Each row was made from one small tree. The marks that hang from a mark follow it in brackets, in alphabetical order. Every link used is in the known rows. Write each row's tree.
In the rows, zero is written as 128.
Known rows
muze(tomef(zalodib(meku(fenu)))):  99 147  70 128 141  94 115  99 123  71  84  78  85 131 127 140 142  91  72 164
fenu(meku tomef(zalodib)): 100 166  70 148 151 149 122 143 122 143 121  94 115 152 161 130 167  98 138 139
fenu(meku(gobo muze) tomef):  96 124  65  97 111 196 114 106 106 130 153 127  83 122 171 145 107 124 164  63
meku(fenu(tomef) gobo muze zalodib): 128 106  65  78 100 174 158  88 145  72 137 144  49 125 173 142  87 160 128  79
zalodib(meku(fenu muze)): 121 119 104  81 112 137 106  86 116  86 121  96  84 100 106 137 105 143  84  95
muze(tomef(gobo zalodib(meku(fenu)))): 101 143  48 129 134  65 116  91 125  85  75  72 108 125 117 122 154  85  67 166
meku(fenu gobo(tomef) zalodib): 137 111  92 120  98 150 138 106 152  53 106 122  64 119 179 158 100 121 122 121
zalodib(meku): 116 137 106 105 138 116  98 138  99 123 111 105 113 112 128 134 128 115 124 132
fenu(meku tomef(gobo zalodib)): 103 163  47 148 145 117 124 135 127 159 113  87 137 147 154 116 180  95 133 141
tomef(gobo zalodib(meku(fenu muze))): 107 135  62 110 125  97 110  76 123  93  98  84 122 100 108 119 140 133  62 105
bizi(meku tomef(gobo)): 152 125 117 103 103  77 123  96 112 159 137 127 140 118 110  99 131 115 158 127
muze(tomef(gobo zalodib(meku))):  91 155  57 133 146  62 109 118 107 106  74  92 130 118 133 135 155  73 107 171
tomef(zalodib): 112 146 112 155 146 119 130 124 134 117 110 121 144 132 138 124 152 124 109 138
meku(fenu gobo): 124  98  90 116 110 148 124  92 138  94 138 127  93 124 138 111 116 150  98  90
bizi(meku(fenu gobo muze zalodib)): 148  90  82  84  97 139 135  58 148  61 136 137  38  96 160 131  82 168 120  57
bizi(meku(zalodib) tomef): 158 131 142  95 113  91 127 123 129 120 133 141  95 128 150 134 114 120 179 135
fenu(tomef): 130 140  95 115 127 154 153 129 117 144 132 127 112 141 141 126 131 123 146 144
gobo(tomef(zalodib)): 117 159 112 166 127 139 139 123 126 100  89 108 137 123 151 153 140  98 115 162
fenu(tomef(zalodib)): 113 159  80 140 146 147 155 130 119 134 114 121 125 146 151 123 154 121 127 152
muze(tomef): 113 134 118 128 122 114 137 118 127 109 113 127 106 136 132 146 116  95 135 156

Which tree is each row?
105 112  43  63 104 182 122  78  95  87 133 112  56 106 141 132  92 146 108  77
zalodib(meku(fenu(tomef) gobo muze))
119 132 123 107 125 132 103 133 146 102 131 120  89 122 162 167 113 121 155  89
fenu(meku(muze zalodib))
123 128 100 102 107  82 146 102 148  89 101 141 103 119 145 163 100 105 141 132
meku(muze(tomef(gobo)) zalodib)
103 149  67 129 151  78 102 129 107 126  87  93 148 111 127 115 166 105 101 144
tomef(gobo zalodib(meku))
102 167  90 142 137 127 109 135  97  93  73  85 122 105 148 159 142  85 113 167
gobo(tomef(zalodib(meku)))
 68 134  74 138 123 146  97  90 122  83 115 120  96 118 171 162 122  92 134  85
fenu(meku(gobo muze(tomef(zalodib))))
148 133  95 125 111  70 130  68 136 128 120 102 131 131 106  86 154 123  99 132
bizi(meku(fenu) tomef(gobo zalodib))
104 139  86 158 120 157 128 115 116  87  96 123 127 113 174 150 131 105 126 130
meku(gobo(tomef(zalodib)))
120 137  54 119 115 134 163  71 141 114 116 107 120 128 118 112 138 142  79 116
meku(fenu(tomef(gobo zalodib)) muze)
 91 114  75 127 109 145 136  53 143  51 112 130  82 118 146 144 105 126  82  93
meku(fenu gobo muze(tomef(zalodib)))
107 121  83 137  96 179 135  60 133  56 106 116  95 100 154 152 103 134  84  89
meku(fenu gobo(tomef(zalodib)) muze)
116 157  57 141 141 113 157 123 126 151 106 116 148 140 141 110 166 115 120 154
fenu(tomef(gobo zalodib))
163 127 119  96 107  58 129 114 133 134 125 136 116 123 141 117 126 116 173 134
bizi(meku(zalodib) tomef(gobo))
109 129  42 128 128 166 152  90 132  97 124 119  90 142 160 109 139 141  96 114
meku(fenu(tomef(zalodib)) gobo)
123 136  68 151 117 145 131  87 110  91  98 117  98  98 173 138 125 109 133 122
bizi(meku(gobo(tomef(zalodib))))
147 131  84 102 122 135 166 124 155  98 124 119  64 154 157 132 124 137 119 146
meku(fenu(tomef) zalodib)
122 140  65  93 117 128 130 130 138 134 126 113  96 131 166 151 127 113 164 106
fenu(meku(muze zalodib) tomef(gobo))
107 134 116 110 116 117 114 123 147  84 115 119  69 130 166 188 102  90 158 115
fenu(meku(muze(tomef) zalodib))
 98 135 117 118 112 136 105 103 124 107 124 112  90 127 138 167 106  89 142 108
fenu(meku(muze(tomef)))
132 100  90 107 117 130 132 111 159  68 128 135  70 130 168 129 111 149 113  97
meku(fenu gobo zalodib)
111 105  71  94 120 138  96 101 109  86 121 102  79 110 136 120 116 136  93  95
zalodib(meku(fenu gobo))
132 114  91 100  97  83 152  76 166  69 103 123  79 123 134 149  99 116 105 125
meku(fenu muze(tomef(gobo)) zalodib)
135 118  70  92  97 144 161  71 135 124 132 113 108 127 110 113 114 146  99 107
meku(fenu(tomef(gobo)) muze)
112 117  89 119 132 132  93 152 141 102 130 126  81 130 192 147 127 114 166  87
fenu(meku(gobo zalodib))
 95 162  65  99 141 154 126 111  90 114 105 108 104 112 142 144 130 122 118 124
fenu(tomef(zalodib(meku(muze))))
